Each row was made from one walk, in order. Every step used is in the known rows, and no mark comes twice. Write each row's walk.
Known rows
mevikek -> guluzod: [ 2.80 -0.34 -1.97  2.38  4.27  1.49  7.37  3.30  1.33 -1.52 -2.54  1.37
 -1.79  1.74  2.97  2.65 -0.74 -0.81 -4.26  0.16]
bomef -> lemib -> mevikek -> guluzod -> zuteka: [ 2.54 -1.36 -3.46  3.96  3.63  1.28 -2.63  2.60  1.50  0.18  0.03  0.73
  0.94  3.02  3.26  3.36  1.83 -1.12 -3.73  0.02]
tikan -> zuteka -> guluzod: [ 2.58 -0.73 -2.33  3.49  3.77 -2.02  5.93  3.20  0.11 -1.73 -1.99 -0.82
  0.74  3.14  2.05  2.07 -3.81  0.59 -1.11 -0.94]
mevikek -> guluzod -> bomef -> lemib -> zuteka -> tikan: [ 1.48 -0.84 -1.16  2.47  6.03  1.79  6.27  2.64  2.75 -1.00 -1.98 -1.52
  1.17  0.93  2.99  2.77  0.22 -2.94 -3.29  0.03]
zuposad -> guluzod -> bomef -> lemib -> mevikek -> tikan: [ 3.77 -1.35 -2.21  1.72  3.42 -0.03  1.48  2.47 -1.38  1.03 -1.05 -0.49
  3.03 -0.38  3.15  3.37  1.51 -3.40  0.13 -0.27]
bomef -> lemib -> mevikek -> tikan -> zuteka -> guluzod: [ 3.05 -1.91 -3.62  3.45  3.42  0.72 -2.44  2.11  1.63  0.59  0.08 -0.79
  3.62  2.92  3.34  2.65  0.53 -1.01 -1.97 -0.29]
lemib -> mevikek: [ 6.28 -0.39 -2.52  3.74  0.66  1.15 -2.10  2.19  0.72  1.34 -0.14  1.03
  4.42  1.44  4.11  3.80  1.53  0.61 -2.32 -1.03]
zuteka -> guluzod: [ 3.95 -0.45 -2.57  2.66  2.69 -1.53  4.16  3.31  1.03  0.61 -3.24 -2.67
  0.66  1.99  3.34  3.33 -1.62 -1.26 -0.45 -0.55]
zuposad -> guluzod: [ 3.33 -0.74 -2.59  1.78  2.27 -0.83  5.00  3.39 -1.67  0.70 -1.28  0.66
 -1.17  0.89  2.97  3.22 -0.36 -1.91 -0.55  0.18]
zuposad -> guluzod -> bomef: [ 3.76 -0.77 -1.31  1.94  2.97 -0.74  5.39  3.07 -2.02  0.67 -2.03 -0.16
  0.82 -0.52  2.97  3.78  0.66 -2.83  0.08 -0.61]
mevikek -> tikan: [ 2.55 -1.54 -0.84  3.21  3.94  4.01  4.42  2.59  0.96  0.47 -1.49  2.23
  1.13  0.79  4.05  1.54 -0.70 -1.04 -0.86 -1.26]
bomef -> lemib: [ 0.81 -2.16 -2.17  4.39  3.12  1.01  2.86  3.16  1.56  1.00 -0.57 -0.16
 -2.50  3.40  3.48  4.31  1.54 -1.39 -3.39 -0.47]
tikan -> zuteka -> lemib -> mevikek -> guluzod -> zuposad: [ 2.40 -1.38 -2.36  5.02  4.38 -1.11  1.61  3.96  2.88 -2.19 -0.26  0.21
  1.80  4.67  2.57  1.65 -3.13  1.34 -0.70 -0.84]
zuteka -> lemib -> mevikek: [ 4.13 -1.84 -3.08  5.70  2.07 -0.97 -0.21  3.71  4.16  1.39 -1.27 -1.46
  4.30  3.26  4.04  3.74 -0.48 -0.38  0.73 -0.35]
zuteka -> tikan -> bomef -> lemib -> mevikek: [ 2.77 -1.54 -1.34  2.43  3.36 -1.74 -1.45  2.74  2.51  1.48 -0.25 -4.12
  1.93  0.17  3.33  3.21  2.08 -3.68 -0.85 -0.66]
mevikek -> guluzod -> bomef -> lemib: [ 2.19 -0.94 -1.20  2.75  5.38  1.46  6.55  2.91  1.51 -1.40 -2.83 -0.09
 -0.41  0.95  2.88  3.49  0.95 -2.32 -4.11 -0.30]
lemib -> zuteka -> tikan: [ 0.76 -0.58 -0.90  3.75  3.88  2.53  4.82  2.44  3.91  1.49  0.62 -1.82
  2.98  1.92  4.03  1.84 -1.76 -1.23 -0.99 -0.35]
guluzod -> zuteka -> lemib -> mevikek -> tikan: [ 1.69 -1.49 -2.04  6.62  4.52  1.49 -2.93  3.67  1.80  0.37 -1.00  2.18
  2.55  2.69  3.59  1.73 -1.37 -0.76  1.84 -1.26]
tikan -> bomef -> lemib -> mevikek -> guluzod -> zuposad: [ 2.64 -1.22 -0.94  3.13  3.58 -1.79 -3.97  2.94  1.68 -0.47 -1.68 -1.07
  0.74  0.81  3.19  3.22  2.91 -1.37 -4.70 -0.86]
guluzod -> zuteka -> tikan -> bomef -> lemib -> mevikek: [ 1.20 -1.06 -1.04  4.59  4.71 -0.07 -4.26  3.10  0.55  0.56 -0.20 -0.12
  0.63  0.88  3.00  2.13  0.86 -2.67  0.21 -1.40]
zuposad -> guluzod -> zuteka -> lemib: [ 1.44 -1.16 -2.84  3.88  4.01 -1.33  1.90  4.19 -1.02  0.32 -1.36  1.19
 -1.03  1.89  2.65  2.31 -1.66 -2.35  1.97  0.08]

Write each row's walk
[ 2.29 -0.87 -2.83  2.12  3.89 -1.83 -2.56  3.18 -1.59  0.78 -0.06 -0.34
  0.67  0.28  2.50  2.15  0.47 -3.63  1.16  0.07]
zuposad -> guluzod -> zuteka -> tikan -> bomef -> lemib -> mevikek
[ 0.78 -1.67 -0.28  2.79  5.50  1.49 -0.65  2.62  2.52 -0.07 -1.87 -0.76
  2.22  0.62  3.77  0.70 -0.24 -1.97 -1.52 -1.16]
mevikek -> tikan -> bomef -> lemib -> zuteka -> guluzod -> zuposad
[ 5.19  0.11 -2.55  2.81  3.45  0.31 -3.91  2.33  0.92 -0.48 -0.74  0.64
  4.52  0.31  3.16  2.10  0.88 -1.06 -2.33 -0.39]
lemib -> mevikek -> guluzod -> zuteka -> tikan -> bomef
[ 2.01 -1.23 -1.72  1.86  4.03 -0.52  4.02  2.72 -0.32  1.24 -0.63 -2.21
  1.81  0.17  2.98  3.35  0.65 -3.98  0.37  0.02]
zuposad -> guluzod -> bomef -> lemib -> zuteka -> tikan
[ 6.10 -0.69 -2.30  2.94  2.94  1.43 -1.98  1.62  0.57  0.02 -0.68  0.37
  8.12  0.48  3.57  1.70 -0.51 -0.03 -0.36 -1.38]
lemib -> mevikek -> tikan -> zuteka -> guluzod -> bomef
[ 3.89 -2.10 -2.52  5.13  3.07 -0.89 -1.56  3.29  4.26  1.05 -1.81 -1.41
  6.06  1.85  4.02  2.59 -0.44 -1.13  1.01 -0.49]
zuteka -> lemib -> mevikek -> tikan -> bomef
[ 3.49 -0.31 -1.29  2.62  3.37 -0.53  0.31  4.30  1.65  0.11 -1.91 -2.49
 -2.05  3.47  3.87  2.72 -1.36 -0.46  0.20 -1.54]
zuteka -> guluzod -> zuposad
[ 2.33 -1.36 -1.74  2.79  5.01  1.66  4.97  2.60  0.69 -1.19 -1.82  0.82
  2.57  1.63  2.90  0.41 -3.42 -0.49 -0.02 -1.12]
mevikek -> tikan -> zuteka -> guluzod
[ 1.29  0.05 -0.95  3.75  4.05  1.56  2.30  3.13  3.61  0.49 -0.74 -1.81
  1.93  3.36  4.14  1.58 -2.74  0.39 -1.19 -0.83]
lemib -> zuteka -> guluzod -> zuposad
[ 2.88 -1.50 -2.35  5.15  4.37 -1.47  3.72  3.30  2.39 -1.96 -1.32 -0.31
  4.14  3.19  2.30  2.23 -2.85  0.51 -0.64 -0.74]
tikan -> zuteka -> lemib -> mevikek -> guluzod -> bomef
[ 3.61 -1.76 -0.61  4.09  3.67  2.10  0.33  1.98  1.03  1.08 -1.22 -0.66
  4.36  0.25  3.89  4.20  2.88 -2.25 -1.59 -1.77]
guluzod -> bomef -> lemib -> mevikek -> tikan
[ 0.98 -1.96 -1.99  5.79  4.13 -1.50  6.31  3.98  2.29 -1.55 -1.28  0.07
  0.50  4.29  2.34  2.31 -3.64  0.76 -0.36 -0.87]
tikan -> zuteka -> lemib
[ 2.07 -1.28 -1.08  2.77  5.33  2.12  3.03  3.04  0.95 -1.45 -1.14  0.93
  1.17  2.35  3.16  0.08 -3.29 -0.09  0.29 -1.61]
mevikek -> tikan -> zuteka -> guluzod -> zuposad
[ 2.34 -1.19 -2.78  3.33  4.17 -1.67 -1.68  3.57 -0.93  0.28 -1.49  1.02
  2.35  0.45  2.71  1.50 -1.03 -2.70  2.09  0.00]
zuposad -> guluzod -> zuteka -> lemib -> mevikek -> tikan -> bomef
[ 0.72 -1.93 -0.38  3.30  5.02  2.04  1.67  2.13  2.11  0.20 -1.88  0.44
  2.92 -0.13  3.64  1.16  0.24 -2.02 -2.50 -0.88]
mevikek -> tikan -> bomef -> lemib -> zuteka
[ 2.67 -1.36 -1.83  2.12  3.38 -0.85  4.22  3.00 -1.56  0.84 -1.52 -0.83
  0.16  0.23  2.86  4.06  1.29 -3.39 -0.42 -0.27]
zuposad -> guluzod -> bomef -> lemib
[-0.62 -1.89 -2.00  4.19  4.26  1.83  2.42  2.61  3.88  1.57  0.94 -2.21
  0.47  3.46  3.70  2.98  0.20 -2.07 -2.41  0.07]
bomef -> lemib -> zuteka -> tikan
[ 2.84 -1.85 -2.97  3.38  3.74  1.14 -4.47  2.56  1.98  0.32  0.74 -0.71
  2.21  3.64  3.61  2.33  0.64 -0.60 -1.64 -0.80]
bomef -> lemib -> mevikek -> tikan -> zuteka -> guluzod -> zuposad
[ 1.04 -1.75 -0.89  2.81  5.16  1.03  1.17  2.14  2.23  0.19 -2.53 -0.84
  3.62 -0.10  3.51  1.03 -0.39 -2.37 -1.87 -0.67]
mevikek -> tikan -> bomef -> lemib -> zuteka -> guluzod
